What can hang from each mark:
nenarib: defuvo mazev sabigep
taku: fimes gabu lanos nenarib
fimes: defuvo sabigep taku
guga: fimes gabu lanos nenarib
gabu: defuvo mazev sabigep
lanos: defuvo guga mazev sabigep
mazev: fimes gabu nenarib
defuvo: fimes gabu lanos nenarib
sabigep: fimes lanos

Every row comes from one small tree of marks. The marks that hang from a mark follow it in brackets, in alphabetical order. Every link used is in the known rows. Which tree was each row made from?
In the rows, zero is written as 128.
Known rows:
sabigep[fimes[taku[gabu]] lanos[guga]]: [125  95 165 153 161  89 139  99 156  79 136 128 118 124 109 124 126 133
 186 143  85  74 100 151 138  94 108 125 106 139 118 149 152 128 111  91
  97 117  88 124 162]
lanos[defuvo mazev sabigep[fimes]]: [179 114 126 115 122 149 154  89 116 174 141  76  98 160 118 147 141 169
 153 133 148 112  91 139 122 152 110 126  96 150 142 155 123 148 196 136
 118 164 177  84 133]
fimes[sabigep taku[gabu]]: [ 78 141 136 116 181 143 109 116 175  94 135 140 126 139 129 124 152 109
 119  94 109  96 112 121 140 123 171  90 124 129 123 172 129 135 116 115
 146  98 113 123 122]
gabu[sabigep]: [113 131 151 102 162 140 140  93 131 134 128 126 136 122 123 143 136 136
 130 124 136 164 151 131 123 134 178 119 120 143 140 135 104 120 127  94
 107 132 161 129 133]
gabu[mazev[fimes[sabigep]]]: [108 114 132 147 152 118 111 132 168 136 135 149 112 148 136 141 140 124
  84 111 142 172 160 178 147 117 144 133 142 123 157 141 123 166 113 137
 147 130 159 137 137]
taku[gabu[sabigep] lanos[guga[nenarib] mazev]]: [147 168 107 114 190  93 119  88 112 138 118 130 107 118 127 106 131 153
  70 112 142  54 155 111 109 147  55 141 117 180 127  81 140  97 133 111
  83 138  97 122  94]
mazev[gabu[sabigep[fimes[defuvo taku]]]]: [106  80 156  89 149 146 103 125 148  90 143 114  95 103 122 121 130 123
  87 126 104 128 130 119 146 129 146 157 121 140  82 164 126 156 103  77
 170  96 132 110 123]
sabigep[fimes[defuvo] lanos[guga]]: [139  90 163 138 131 108 165 123 137 136 142 110 101 122  86 152 144 146
 174 172 101 125  96 155 124  96 121 135 121 145 149 157 153 133  83  73
 113 131 149 130 133]
defuvo[fimes[taku[lanos[guga mazev]]] gabu[sabigep]]: [152 146 154 137 104  97 141 104 126 118 142  95 133 112 152 117 116 161
 134 155 145  93 161 122 157 125  65 126 103  91 119 119 130 104 169 129
 113 107 109 128 105]
guga[fimes nenarib]: [127 127 133 110 154 182 118 107 115 144  99 162 112 101 110 129 119 120
 129 119  98 151 161 113  90 153 122 130 132 136 151 133 101  96 106  97
  90 186 144 174 142]
taku[fimes lanos[defuvo] nenarib]: [ 82 153  99  84 114  87 123 142 125 155 131 111 143 100 118 124 126 164
 169 100 119  89 142  99 125 135  89 115 160 153 151  74 116 100  99 147
 145 157  98 157 162]
guga[gabu lanos[defuvo]]: [159  87 120 158 134 168 144 100  97 149 119 139 125 133 101 132 154 136
 113 131 123 132  95 152 108 200 153 101 120 153 150 140 121 111 108  90
 116 160 169 110 145]
defuvo[fimes[taku] gabu[mazev sabigep] lanos[guga[nenarib]]]: [172 135 153 141  95 133 150 131 104  74 135 117 129 116 140  97  98 110
 125 149 144 151 202 125 142 138 113 153  87  84 112 142 101  93 126 147
 108  91 114 140  96]
gabu[mazev]: [113 114 139 126 144 119 129 102 142 124 126 155 115 127 141 132 129 152
 131 116 119 165 165 187 110 152 154 116  94 134 147 137 100 128 110 130
 115 144 189 146 135]
nenarib[defuvo sabigep[lanos]]: [ 96 127 137 159 104  67 151 133 130 160 102 150 158 116 116 165 131 117
 188 131 126 172  83 145  97 103 209 138 167 138 150  93 106 119 104 104
 131 137 133  95 150]
guga[fimes[defuvo sabigep] nenarib]: [106 140 130 102 154 199 121 151 132 166 116 138  89 107  88 135 159  94
  70 116 111 142 143  84 105 140 143 133 158 134 154 162 122 112  78  89
 148 154 155 148  89]
nenarib[defuvo mazev sabigep]: [ 74 151 142 151  95  72 110 138 146 149  89 147 131 114 116 176 140 117
 138 107 136 143  86 114  78 113 188 140 156 113 142  83 122 136 128 117
 142 138 119 115 133]
lanos[guga]: [124 120 138 118 169 148 138  91 124 120 145 122 117 141 119 159 131 161
 156 137 127 136 104 156 109 126 129  95 111 125 160 141 133 147 143  94
  94 133 153 160 131]
guga[fimes]: [114 114 152 130 142 156 129  98 125 144 109 153 121 108 108 150 125 134
 147 138 110 153 145 137 116 140 131 124 125 119 165 137 119 110 119 104
 102 173 163 168 158]
taku[fimes[defuvo sabigep] gabu lanos]: [ 66 172 105 133 144  73 102 153 166 150 131 131 111 102 105 131 164 127
  85 116 120  50 135 110 147 106 123 135 157 138 167 130 142 104  45 126
 175 121  92 141 116]
taku[fimes gabu[defuvo] lanos[mazev[nenarib]]]: [118 147  88 126 168  72  94 129 141 130 141 160 146  98 149  74 117 136
  89 120 124  53 165 120 155 131  56 133 134 174 128  77 154  96 111 171
 142 162 131 149 144]
guga[fimes[sabigep[lanos[defuvo mazev[nenarib]]] taku] gabu]: [163  92 131 128 146 191 155 132 135 155 162 130 111 125 116  94 158 104
  71 121 111 110 104 123 144 159 119  96 150 154 106 142 158 129 134 129
 167 135 148 102 124]
defuvo[gabu[mazev[fimes[taku] nenarib] sabigep[lanos]]]: [141  87 141 128 129  91 135 158 169  93 163 139 146 129 173  71 111  94
 113 135 121 177 197 182 177 117 168 145 138 129  78 123 122 147 105 130
 151 100 143 119 144]
mazev[fimes[taku] gabu[defuvo] nenarib]: [109  55 104  98 189 168  75 158 144  74 151 163 151 132 174  86  99 105
  83 118 109 167 127 139 178 133 118 126 162 140  76 125 160 186 142 126
 173 120 145 151 166]
defuvo[gabu[sabigep] nenarib]: [143 161 135  98 113 153 151 110 104 112 118 115 152 145 161 108 111 120
 166 158 140 158 175 122 121 113 191 120  87 111 122 166  97 113 135 143
  81  98 149 137 104]
mazev[fimes]: [114  99 138 129 153 129 109 108 151 131 122 147 126 145 130 146 114 136
 151 129 117 160 129 160 138 114 134 119 136 125 149 127 128 145 128 107
 114 150 143 165 172]
nenarib[defuvo[fimes gabu] sabigep[lanos]]: [131 139 153 208  47  71 149 142 117 152  93 138 175 103 143 161 117 120
 221 176 129 173 110 120 118  85 207 156 149  87 158 122 103 102 114 125
 127 119 121  98 138]
defuvo[nenarib]: [118 145 125  89 140 162 143 103 121 125 116 138 147 157 138 129 110 136
 189 132 116 162 142 146 109 115 162  94  84 129 134 155 104 110 127 144
  80 129 155 164 136]
nenarib[defuvo[lanos] mazev sabigep]: [ 92 156 138 162  61  49 135 149 134 139  83 162 148 125 100 175 132  98
 159 122 143 154  84 127 102 116 183 147 148 119 145  81 126 108 107 141
 135 123 103 122 145]
defuvo[fimes[sabigep taku[lanos[guga mazev]]] gabu nenarib]: [149 185 124 126  90 132 149 131 131 118 142  98 144 154 161 112 118 140
 156 152 143  92 143 124 155  94  67  97  92  79 124 163 134 110 163 183
 109  84  92 147  83]
nenarib[mazev[gabu] sabigep]: [118 140 131 154 110 108  84 132 135 124  89 167 126 112 153 154 141 138
  98 119 126 139 120 142 114 132 164 149 131 121 119 128 124 159 114 113
 122 121 105 128 132]
fimes[defuvo taku]: [ 76 101 148  74 146 157 128 131 164 112 142 121 108 133 113 122 138 126
 141 108  90 131 112 135 123 140 161  92 115 119 110 155 122 129 106  91
 164 119 166 144 120]
gabu[defuvo[nenarib] mazev]: [115 119 130 108 135 142 142 135 100 116 105 149 154 141 150  93 115 130
 132 133 131 179 193 153 116 138 145 128  87 127 129 137 113 118 132 181
 110 141 215 137 113]
mazev[fimes nenarib[defuvo]]: [ 94  96 100 115 169 122 104 135 159 130 154 146 137 144 133 147  97 111
 142 116 127 177  90 145 123 105 154 118 168 150 135  88 143 157 137 119
 153 137 142 159 171]
guga[lanos nenarib]: [144 133 111 117 161 159 134 106 129 136 105 174 134 125 102 119 127 108
 129 110 103 154 139 142  95 180 136 108 119 170 139 138  82  86  83  83
  85 179 146 144 138]
lanos[defuvo[fimes[sabigep taku] gabu[mazev] nenarib]]: [136 143 148 122  77 179 149 165 126 112 126  83 136 169 156  98 122 122
 155 139 144 158 166 115 144 118 157 110  72  63 127 198 113 122 166 196
 159  66 155 123  87]
nenarib[defuvo[gabu lanos] mazev]: [125 144 138 149  53  65 151 144 133 109  84 175 141 129 129 136 119  95
 175 158 123 137  98 129 106 131 170 125 118 110 143 111 138 105 114 157
 131 106 123 141 137]
mazev[gabu nenarib[defuvo[fimes[taku]] sabigep[lanos]]]: [108 105 118 155 118 110 112 162 141 114 138 150 176 103 153 139  99 107
 164 128 115 186  90 128 142  98 182 148 166 130  91 106 121 135 120 122
 172  97  93 105 159]
taku[gabu[mazev[nenarib] sabigep]]: [115 131 119 126 195 114 109 109 145 106 155 140 128 120 149 101 131 130
  74 107 146 142 187 154 138 139 169 143  99 172 116 124 123 127 106 133
 125 112 164 121 120]

Which tree is each row?
[103 107 139 111 146 105  77 162 113 102  97 165 151  94 154 100 119 109
  39 123 134 142 182  64 158 123 104 178 183 149  82  70 164 173 141 139
 153 135 120 109 143] => taku[nenarib[mazev[fimes gabu[defuvo sabigep]]]]
[108 140 121 164  70  59 110 153 119 121  76 184 142 118 127 167 122 101
 122 130 142 152  79 133 113 126 171 166 150 127 128  85 135 134 109 145
 148 102  87 116 147] => nenarib[defuvo[lanos] mazev[gabu] sabigep]
[157 153 114 124 166 113 141 137 158 157 159 116 115 152 117  94 144 117
 105 128 133  68 112 108 153 109 107 106 128 178 145 126 159 123 137 153
 167 112 124 109 130] => taku[fimes[sabigep[lanos[defuvo mazev[nenarib]]]] gabu]
[ 94 148 133 177  54 108  99 164 105 124  80 145 192  82 153 109 133 124
 120 120 120 118 170  93 136 119 133 154 139  78  85 107 129  79  96 177
 112 148  80 126 124] => guga[gabu[defuvo[fimes[taku[lanos]] nenarib[mazev sabigep]]]]
[ 36 142 120  98 116 100 106 141 145 109 137 129 152 103 127 150 116 110
 173  71 118 131  95  95  95 109 185 116 178 123  94  79  94 141 123 126
 164 126 102 105 135] => fimes[taku[nenarib[defuvo sabigep]]]
[ 96 118 121  97  71  97 127 147 136 104 129 101 139 103 146 100 128 151
 208 112  94  84 122 113 139 136 112 112 136 135 100 134 119 113 100 138
 135 120  88 129 143] => sabigep[fimes[taku[lanos[defuvo[gabu]] nenarib]]]
[108  83 114 177 128  98 124 143 137  86 164 148 105 142 116 146 125  91
  60 116 151 126  93 171 137 122 124 136 171  99 130  96 158 176 117 154
 180  97 106 121 137] => nenarib[defuvo[lanos[guga[gabu[mazev[fimes[sabigep taku]]]]]]]
[150 134 131 111 129 149 139 141 127 158  74 145 115 144  82 114 150 109
 107 106 111 134 117 106  84 195 116 114 119 165 141 117 119  91 119  94
 115 168 138 126 129] => guga[lanos[defuvo] nenarib[mazev]]
[131 149 127 121 179 199 126 120 115 145 130 132  97 116  96 155 146 116
  88 122 130 133 132 100  99 129 105 120 156 122 172 149 129 134 122  91
 101 157 123 162 103] => lanos[guga[fimes[sabigep] nenarib]]
[ 88 163 117 115 108 130 136 152 124 176 123 101 166 113 117 149 153 162
 162 109 141 140 129  79 150 125 120 110 160 146 162 123 132  93 112 149
 147 128 107 124 126] => taku[lanos[defuvo[fimes[sabigep]]] nenarib]
[153  92 129 147 130 157 128 163 108 124 156  85 155 138 138 139 122 146
 156 146 136 161  77 129 162 109 131 133 141 118 109 135 159 159 160 103
 155  79  96 112 140] => mazev[gabu nenarib[sabigep[lanos[defuvo[fimes[taku]] guga]]]]
[110 159  81 140 152  84 125 104 124 153 120 137 156 122 149 141 151 161
 145 117 132  93 124 158 138 151 148 130 130 155 146 127 122 109 103 132
  98 156 116 110 142] => taku[gabu lanos[sabigep]]
[147 108 118 146 152 202 104  88  96 133 109 178 104  78 122 124 127 124
  91 123  91 127 160 117  81 171 134 130 139 132 136 133 103 101  84  98
  83 195 134 164 136] => guga[fimes gabu nenarib]
[175 120 115 116 127 102 128  99 103 113 106 169 105 113 119 119  87 101
  93 135 138 134 122 107 108 142 101 181 121 189 101  95 114 114 133 139
 124 122 106 101 133] => guga[nenarib[defuvo[lanos[mazev[gabu[sabigep[fimes]]]]]]]
[158 124 131 151 124 120 103 119 138 129  98 116  93 140  86  99 131 104
 109  90 120  56 102 105 111 163  84 148 105 162 100 126 105  96 136  99
 125 150  92  74 124] => guga[lanos[defuvo mazev] nenarib[sabigep[fimes[taku[gabu]]]]]
[143 106 164 151 146 127 169 106 110 148 117 141 126 113  94 154 132 137
 166 168 110 143 126 151 121 120 104 127 138 125 175 122 146 117 120  86
  86 163 148 155 159] => sabigep[lanos[guga[fimes]]]
[185 126 148 144  88  90 145 105 126 119 119 145 130 155 145 110 101 108
 129 170 157 140 162 149 174 120 114 147 109 121 129 119 127 119 146 149
 110 110 137 130 138] => defuvo[gabu[sabigep] lanos[mazev[fimes]]]
[ 95 123 142 113 108 140 128 165 169 100 152 124  93 132 150 100 162 107
  85 116 116 130 153 154 137 142 184 110 115  91 115 192 115 155  88 130
 196  79 181 115  66] => fimes[defuvo[gabu[mazev]] sabigep taku]
[194  84  92 115 159 196 136  90 111 120 219  57  83 148 135 125 141 164
  97 118 143  68  60 150 125 160  91 101 110 144  86 152 155 189 196 129
 129 139 141  92 117] => lanos[defuvo guga[gabu] mazev[nenarib] sabigep[fimes[taku]]]
[193 113 125 122 136 151 162  87 101 167 162  51  83 168 110 163 143 184
 145 147 163  92  68 142 117 141  75 123  97 138 153 146 147 173 219 125
 108 153 168  90 122] => lanos[defuvo guga mazev sabigep[fimes]]
[145 130 122 136 155 167 149  97  91 159 146 102 115 125 109 177 141 151
 133 151 149 133 118 142 120 140 113 131 139 105 173 137 134 153 165 105
  92 178 160 135 137] => lanos[guga[fimes] sabigep]
[107 112 119  94 171 166  68 188 166  97 133 135  63 144 123 117 143  93
   4 101 109  96 105  94 130 120  80 139 172 112  89 135 180 204 124  92
 191  89  74 146  90] => lanos[guga[nenarib[mazev[fimes[defuvo sabigep taku] gabu]]]]
[128  78 151  89 146 146 121 116 156 135 130 104  95 183 124 112 111 139
 132 109 120 115 100 137 142 142  78  99 117 121 116 110 147 156 207 126
 166 132 154 134 156] => lanos[defuvo mazev[fimes[taku]]]
[151 117 147 170 107  71 131 115 147 167 108 152 135 143 132 138 121 130
 151 139 129 147 128 172 148  96 122 146 146 136 132  98 121 136 131 116
 111 153 129 111 162] => nenarib[sabigep[lanos[mazev[fimes]]]]
[101 129 127  90 135  95 131  98 164 130 127 150 128 126 142 110 124 153
 146  96 100 101 131 169 133 158  87  90 110 147 107 110 115 101 128 129
 124 147 134 145 144] => fimes[taku[lanos[mazev]]]
[ 75 119 156  89 174 131 115 125 154 101 135 109 107 123 109 107 144 111
  93 110 113  92 136  98 138 130 170 125 116 133  97 140 137 121 111  86
 167  94 143 105 105] => fimes[defuvo taku[gabu[sabigep]]]
[161 139 112 169  93  98 143 138  88 128 115 136 141 133 122 188 112 133
 127 171 163 143  74 115 130 127 108 166 133 106 146  99 164 149 177 163
 132 113  97 113 144] => nenarib[defuvo[fimes lanos[guga sabigep]] mazev[gabu]]
[ 95 145 132 139 101 106 103 112 137 121 133 127 140  89 125 161 128 143
 185 103 120 133 132 122 118  94 161 144 144 142 120 131  89 130  83 115
  95 151  98 123 146] => taku[nenarib[sabigep[fimes]]]
[118 192 105 150  60  61  90 188 129 147 112 112  96  82 126 129 149 128
  91 131 125  47 148  97  93 111  96 166 163  85 140  93 126 119  57 111
 135 135  51 160  78] => taku[fimes[defuvo[gabu]] lanos[guga[nenarib[mazev sabigep]]]]
[125 175  72  83 106 120 155 141  95 184 129  74 155 155 129 133 125 157
 178 126 151 109 135 126 127 132 117 124 127 123 156 114 107 106 145 180
 123 158 117 137 148] => taku[fimes lanos[defuvo[nenarib] sabigep]]
[153 125 128 113 170 143 158 110 115 134 124 148 128 128 116 127 128 137
 166 138  99 144 123 146  94 130 126 107 128 156 141 130 121 118 106  86
  74 147 126 148 128] => sabigep[lanos[guga[nenarib]]]
[122 111 151  94 144 186 119 140  88  87 106 125 179 122 158  92  90 113
 114 148 133 179 187  73 162 117 135 147 105 105  82 145 125 119 172 157
 137 100 146 119 125] => mazev[gabu[defuvo[fimes[taku] nenarib] sabigep]]
[114 132 107 162  94 110 110 113 110 100 144 106 139 104 136 145 127 151
 156 116 121  82 112 165 118  99 120 136 129 103 100 135 116 126  81 128
  74 129  47 141 133] => defuvo[nenarib[sabigep[fimes[taku[lanos[guga[gabu]]]]]]]
[100 130 147 135 113 126 150 168 116  82 154 129 165 109 117 113 127 110
 115 120 149 152 171  97 176 117  92 129 140 106 121 128 144 121 124 188
 159 103 139 120 106] => gabu[defuvo[fimes[sabigep taku[nenarib]] lanos[guga]] mazev]
[ 98 127  95 114 187 126  94 165 144 129 125  95 108 162 111 115 146 124
  82  87 131  60  89  99 143 124  67 121 175 136 136 110 176 147 137 108
 160 105  49 133 121] => mazev[fimes[sabigep taku[gabu lanos[defuvo guga[nenarib]]]]]
[160 132  94 178 154 157 120 124 104 147 174 134 152  94 149 122 154 156
  48 143 159 109 127 122 160 134  71 116 153 147 139 125 176 125 125 154
 125 143 144 125  91] => taku[lanos[guga[gabu[defuvo[fimes[sabigep]]]] mazev[nenarib]]]
[160 112 165 135 126 126 159 141 105 105 122 131 107  91 131  81 121  97
  95 148 115 134 212 132 114 147 110 162 130 103 110 121 109 116 113 104
 111 133 133 123 101] => defuvo[gabu[mazev sabigep[lanos[guga[fimes[taku] nenarib]]]]]
[164 152 119 175  81 134 148 151 143 107 157 150 158 130 158 118 126 109
 141 156 153 194 174 167 177 119 173 127  96 115 150 189 115 103  83 186
 129  82 150 149 107] => defuvo[fimes[sabigep] gabu[mazev[nenarib]] lanos]
[122 130 123  87 136 183 150 131  98 132 174  42 143 143 117 153 127 166
 179 116 145 117  99  79 138 133 103 102 135 101 119 130 134 152 208 137
 142 129 124 104 126] => lanos[defuvo[fimes[taku[nenarib]]] guga sabigep]
[173 110 125 147 160 159 126  55 106 120 157 140  88 128 139 138 132 171
  94 140 126  83 106 164  99 153  92  94  98 132 135 127 141 151 152 114
  87 146 159 139 114] => lanos[guga[gabu] mazev]
[ 67 123 144  79 154 169 131 148 176 121 151 116 108 138 108 133 163 107
 106  99 106 133 103 121 134 129 180  85 138 119 120 180 125 144  98  94
 185  99 157 127  96] => fimes[defuvo sabigep taku]
[149 100 153 116 122 103 171 152 106 163 104 101 144 177 121  99 112 122
 136 146 151 193 185 152 145 109 138 159 115 140 130 102 132 124 150 157
 129 114 168 107 148] => gabu[mazev[fimes] sabigep[lanos[defuvo[nenarib]]]]
[172 150 123 118  93 136 155 139 136  82 149 118 123 207 145 102  99  87
 145 160 153 103 118 148 174  84  78 100 100  82 113 160 154 152 173 190
 118  63  95 153 108] => defuvo[gabu lanos[guga mazev[fimes[sabigep taku]]] nenarib]
[145 148 142 128 109 152 106 125 119 111  82 160 147 134 156 131  96 139
 145 154 113 157 160 112 127 111 116 138  76 108 117 149 131 116 146 167
  95 114 111 168 140] => defuvo[fimes nenarib[mazev[gabu]]]
[162 152 104 146  99 111 128 134 112 123 124 109  96 116 133 153 128 120
 136 146 135  92  87 100  65 124 130 157 139 112 128 126 129 163 156 127
 101 149  97 107 101] => lanos[guga[nenarib[defuvo[gabu] mazev]] sabigep[fimes]]
[ 94 173 113 131  97  82  63 147 138 109 116 160 128  75 148 140 118 131
  98  99 119  90 160  91 117 107 120 159 161 121 104  84 107 156  95 146
 140 136  57 142 147] => taku[fimes nenarib[mazev[gabu] sabigep]]
[161 113 145 163  84 144 153 169 115 125 160  62 160 140 142 129 131 135
 204 162 137 149  90 123 157  96 159 117 131  84 124 154 144 134 155 111
 139  81 106 117 118] => mazev[nenarib[sabigep[lanos[defuvo[fimes[taku] gabu] guga]]]]
[179 141 133 147  77 125 152 115 107 168 100  96 124 172  87 134 125 127
 163 136 154 126 106 142 117 132 103 141  84 148 137 138 101 100 153 137
  92 149 143  91 131] => guga[lanos[defuvo[nenarib[sabigep[fimes]]] mazev]]
[213 143 105 130 126 183 160 109  91 199 113 101 128 158  98 126 131 138
 119 129 152 140 126 105 117 197  84 127 101 155 144 134  95  87 187 128
 109 191 170  81 118] => guga[lanos[defuvo[fimes] mazev sabigep] nenarib]
[142 135  97 131 160 160 104 125 143 135 156 153 127 129 155 145 110 124
  82 132 150 160  92 109 136 115 125 123 138 156 128 129 145 155 168 158
 174  98 144 118 116] => lanos[mazev[gabu nenarib[defuvo[fimes[sabigep]]]]]
[149 155 127 103  97 153 145 118  98 169 108  87 126 183 129 130 123 149
 166 123 158 133 110 125 105 121 136 112  85 123 133 129 114 124 188 160
 110 119 158 114 105] => lanos[defuvo[nenarib[sabigep]] mazev]
